Each row was made from one small tree. Brackets hold a mark, then the marks that hang from it, in the order of their numbers. Every link used is in the known rows. Write each row's tree.
Known rows:
{j70 {j322 j644} j890}: [ 0.44  1.54  0.50  3.24  2.83 -0.34  0.57  3.03 -2.19  1.80  0.01 -0.33
  0.42  0.50  0.68  0.36  1.27  0.43 -4.13  0.60]
{j92 {j322 j644}}: [ 0.69  0.84  2.47  4.68  3.16 -0.21 -1.71  5.01 -7.32 -2.06 -0.96  0.91
  2.13  0.94  1.05 -0.32 -1.26  2.88 -4.76  2.49]
{j22 {j296 {j322 j644}}}: [-1.11  2.51  0.89 -0.04  2.74 -1.61  0.50 -2.59 -5.81 -3.21 -1.66  1.42
  0.54  1.82  2.08 -1.63 -0.25  1.39 -3.88  2.65]
{j70 {j22 j296} {j322 j644} j328 j889}: [-1.20  2.26 -3.23 -0.59  3.77  1.26  0.97 -2.27 -0.27  2.49  1.06  0.03
  0.86 -1.83  0.13 -1.28  0.77 -0.70 -2.01 -0.42]
{j328 {j70 j22 {j322 j644} j889 j890}}: [ 1.82 -0.92  1.55  1.75  2.48  1.86  2.29  0.66  1.83  0.16 -0.27 -1.38
  0.06 -0.43  0.03 -1.30  2.66  1.44 -0.93 -2.71]
{j296 j22 j322}: [ 0.44 -0.98 -0.68  1.06  0.67 -1.32 -1.09 -3.65 -4.94 -4.73 -0.22 -0.65
 -0.32  4.90  3.92 -2.35 -0.03  0.29 -2.54  2.82]
{j70 j22 j322 j328 j890}: [-2.88 -1.24 -1.45  0.98 -1.36  1.29  2.20  2.68 -0.42  5.96  1.52 -0.68
  0.20 -2.46 -0.92  1.23  1.10 -1.33 -4.79 -0.26]
{j70 {j22 j296} j328 j889 j890}: [-1.35 -2.77 -1.49 -0.97 -0.07  1.63  0.52 -1.10 -0.85  2.70  1.74 -0.34
 -0.36 -2.75 -0.82  0.04  0.51  2.27 -1.86  0.53]
{j328 {j70 j22}}: [-0.33 -3.10  1.90  1.79 -1.18  1.08  3.01  0.34  0.72 -1.45 -1.61 -2.49
 -0.16 -0.03  1.36 -1.92  1.36  1.70 -1.35 -1.33]
{j328 {j70 j890}}: [ 0.65 -4.14  3.95  2.81 -0.65  1.10  2.24  0.81 -0.33 -1.13 -0.57 -2.18
 -1.26 -0.18  1.27 -1.59  1.98  2.36 -2.44  0.03]
{j70 j22 j890}: [-0.85 -2.10 -0.38  1.52 -1.78  0.00  1.05  3.80 -1.57  1.55 -0.80 -0.92
  0.29 -0.81 -0.40  1.23  0.39  2.30 -2.61  0.05]
{j328 {j70 {j22 {j296 {j322 j644}}} j889}}: [ 0.83 -0.41  1.83 -0.54  2.32  1.03  2.17 -3.25 -0.56 -3.77 -1.54 -0.48
  0.06  0.47  1.22 -2.92  1.45  2.44 -0.67 -1.18]
{j22 {j296 j322}}: [-1.89  1.36  0.15 -0.55  1.52 -1.28  0.99 -3.62 -4.91 -4.14 -0.63  0.76
 -0.06  1.99  3.01 -2.51 -0.03  1.55 -2.92  3.24]
{j687 {j70 j322}}: [ 0.42 -2.62 -1.39  5.27  2.33 -0.20  1.05 -1.98  0.68  0.36  0.84 -0.48
 -1.39  1.37  2.30 -4.14  0.72  0.72  0.58  1.28]
{j687 {j70 j328 j889}}: [ 1.84 -4.79 -0.89  4.42  2.56  0.93 -0.03 -3.69 -0.07 -0.01  2.32 -1.30
 -2.34 -0.76  1.67 -5.56 -0.32  3.61  0.30  1.16]
{j322 j644}: [ 1.26  1.26  0.90  3.47  2.79 -1.05 -0.24  2.16 -3.96 -1.52 -1.71 -1.40
  0.75  0.60  1.35 -1.39 -0.37  2.48 -4.13  0.81]
{j296 j322}: [-0.11  2.08  0.86  1.03  1.51 -1.24  1.30 -1.31 -5.55 -5.41 -0.23 -0.46
 -0.11  2.02  3.13 -3.67 -0.18  2.85 -4.90  2.11]
{j296 {j322 j644}}: [ 0.80  3.42  1.67  1.59  3.14 -1.47  0.52  0.10 -6.68 -4.28 -1.37  0.19
  0.55  2.02  1.93 -2.55 -0.54  2.83 -6.06  1.23]
{j687 {j70 {j22 j296} j322 j328 j889}}: [-0.85 -3.35 -3.37  2.25  2.39  1.33  1.19 -4.84  2.18  3.01  1.98  0.38
 -1.31 -1.03  0.67 -3.67  0.58  0.15  1.69  0.50]

Write each row's tree:
[-1.14 -4.47  2.55  0.65 -1.89  1.14  2.70  0.24  0.61  1.08 -1.60 -0.73
 -0.43 -0.67 -0.11  0.47  1.91  1.08 -1.02 -0.45] | {j328 {j70 {j22 j296} j890}}
[-3.66 -1.97  0.35 -1.48 -2.23  0.49  1.70  0.04 -3.84  4.04  0.14  1.40
  0.01 -1.97 -1.46  1.60  0.06  0.46 -5.50  1.24] | {j70 {j22 {j296 j322}} j328 j890}
[ 0.10  2.01 -2.47  0.03  3.84  0.54  0.36  0.03  0.07  1.67  0.21  1.08
  1.02 -0.19 -0.40  0.65  1.74  0.69 -0.26 -0.59] | {j70 {j22 j296} {j322 j644} j889 j890}
[ 0.48 -4.55 -2.19  3.52  1.60  1.68  0.99 -1.56  2.12  4.53  2.68  0.06
 -1.71 -1.66 -0.59 -2.55  0.90  1.44  0.43 -0.46] | {j687 {j70 j22 j322 j328 j889 j890}}
[ 0.58  0.12  0.24  0.43  3.31  1.50  2.44 -2.64  1.99 -1.36 -0.86 -0.97
  0.37  0.17  1.31 -2.47  2.32  0.26  0.65 -1.69] | {j328 {j70 {j22 j296} {j322 j644} j889}}
[-0.85 -1.35  0.77  1.72 -0.07  1.35  3.59 -0.17  1.93 -0.62 -0.85 -2.22
  0.03  0.31  1.72 -2.08  2.24 -0.58 -1.06 -1.38] | {j328 {j70 j22 j322}}
[ 1.48  0.36  0.32  1.64  2.32 -1.68 -1.71 -2.33 -6.02 -3.60 -1.52  0.10
  0.42  4.78  2.65 -1.36 -0.46  0.26 -3.76  2.06] | {j296 j22 {j322 j644}}
[-2.13 -3.47  0.07  1.14 -2.75  0.98  1.34  3.29 -1.95  4.98  0.52 -1.11
 -0.19 -2.92 -1.44  1.49  0.12  1.29 -5.12 -0.03] | {j70 j22 j328 j890}
[ 0.54 -0.38 -1.24  1.55  2.88  1.83  0.78 -1.09 -0.31  1.16  4.09 -1.62
 -1.25 -1.65  1.57 -2.70  1.55  1.47 -3.09  0.98] | {j70 j322 j328 j889 j890}
[-0.26 -5.05 -2.12  2.43  1.26  0.99  0.60 -4.29  0.83  2.16  1.24  0.15
 -1.54 -1.35  0.20 -3.57 -0.28  2.35  1.63  0.66] | {j687 {j70 {j22 j296} j328 j889}}
[-1.85  0.18 -0.54  1.55  0.21  0.99  1.55  3.87 -1.46  7.15  0.22  0.07
  0.86 -2.75 -2.17  2.27  0.79 -1.28 -6.04 -1.02] | {j70 j22 {j322 j644} j328 j890}
[ 2.66 -0.89  2.56  2.63  3.70  1.65  1.69 -0.47  0.96 -1.63  0.49 -1.71
 -0.75  0.22  1.43 -2.66  2.78  1.99 -1.37 -1.26] | {j328 {j70 {j322 j644} j889 j890}}
[-0.59 -3.66 -1.10  5.00  1.61  0.56  1.27 -2.37  0.33  3.11  1.86 -0.64
 -1.95 -0.44  1.36 -3.98  0.37 -0.14 -1.20  1.43] | {j687 {j70 j322 j328}}
[-2.04 -0.67 -2.90 -1.16  1.22  1.96  1.45 -1.88  0.80  3.95  2.70  0.10
 -0.15 -2.27 -0.13 -0.15  1.64 -0.49 -1.46  0.33] | {j70 {j22 j296} j322 j328 j889 j890}
[-1.09 -1.70  2.16  1.05  0.43  1.08  2.79  0.64  1.02  2.85 -1.86  0.02
  0.31 -0.34 -0.69  1.11  2.52 -1.10 -1.75 -1.39] | {j328 {j70 {j22 j296} {j322 j644} j890}}
[-0.10 -2.26  0.49  0.02  1.14  2.04  2.75 -2.21  2.79 -0.32  0.42 -0.95
 -0.45 -0.18  1.04 -1.49  3.05  0.53  0.89 -1.13] | {j328 {j70 {j22 j296} j322 j889 j890}}
[-1.53 -1.24 -0.87 -2.07  0.37  1.30  0.93 -2.33 -2.65  1.20  1.80  0.88
 -0.37 -1.97 -0.61 -0.55  0.22  2.39 -3.37  0.64] | {j70 {j22 {j296 j322}} j328 j889 j890}
[ 0.18 -2.66  2.70  2.78  0.43  1.26  2.83  0.23  0.89 -0.26  0.23 -1.83
 -1.02  0.32  1.78 -1.76  2.80  0.21 -2.03 -0.15] | {j328 {j70 j322 j890}}
[-2.97 -0.06 -2.18  0.01 -0.34  0.20  1.79  0.93  0.09  3.22 -0.27  0.72
  0.63 -0.23  0.07  1.82  1.66 -1.40 -1.23  0.73] | {j70 {j22 j296} j322 j890}
[-1.91 -6.97 -0.27  2.85 -1.55  0.62  0.82 -1.01 -0.06  6.44  0.29  1.12
 -1.54 -2.01 -1.70  0.01  0.01  0.77 -0.76  1.04] | {j687 {j70 {j22 j296} j328 j890}}
[ 1.00 -2.09  0.77  1.25  1.13  2.16  2.83 -0.50  2.74 -0.75  0.70 -1.79
 -0.59 -0.32  1.06 -2.04  2.90  1.47  0.03 -1.91] | {j328 {j70 j22 j322 j889 j890}}
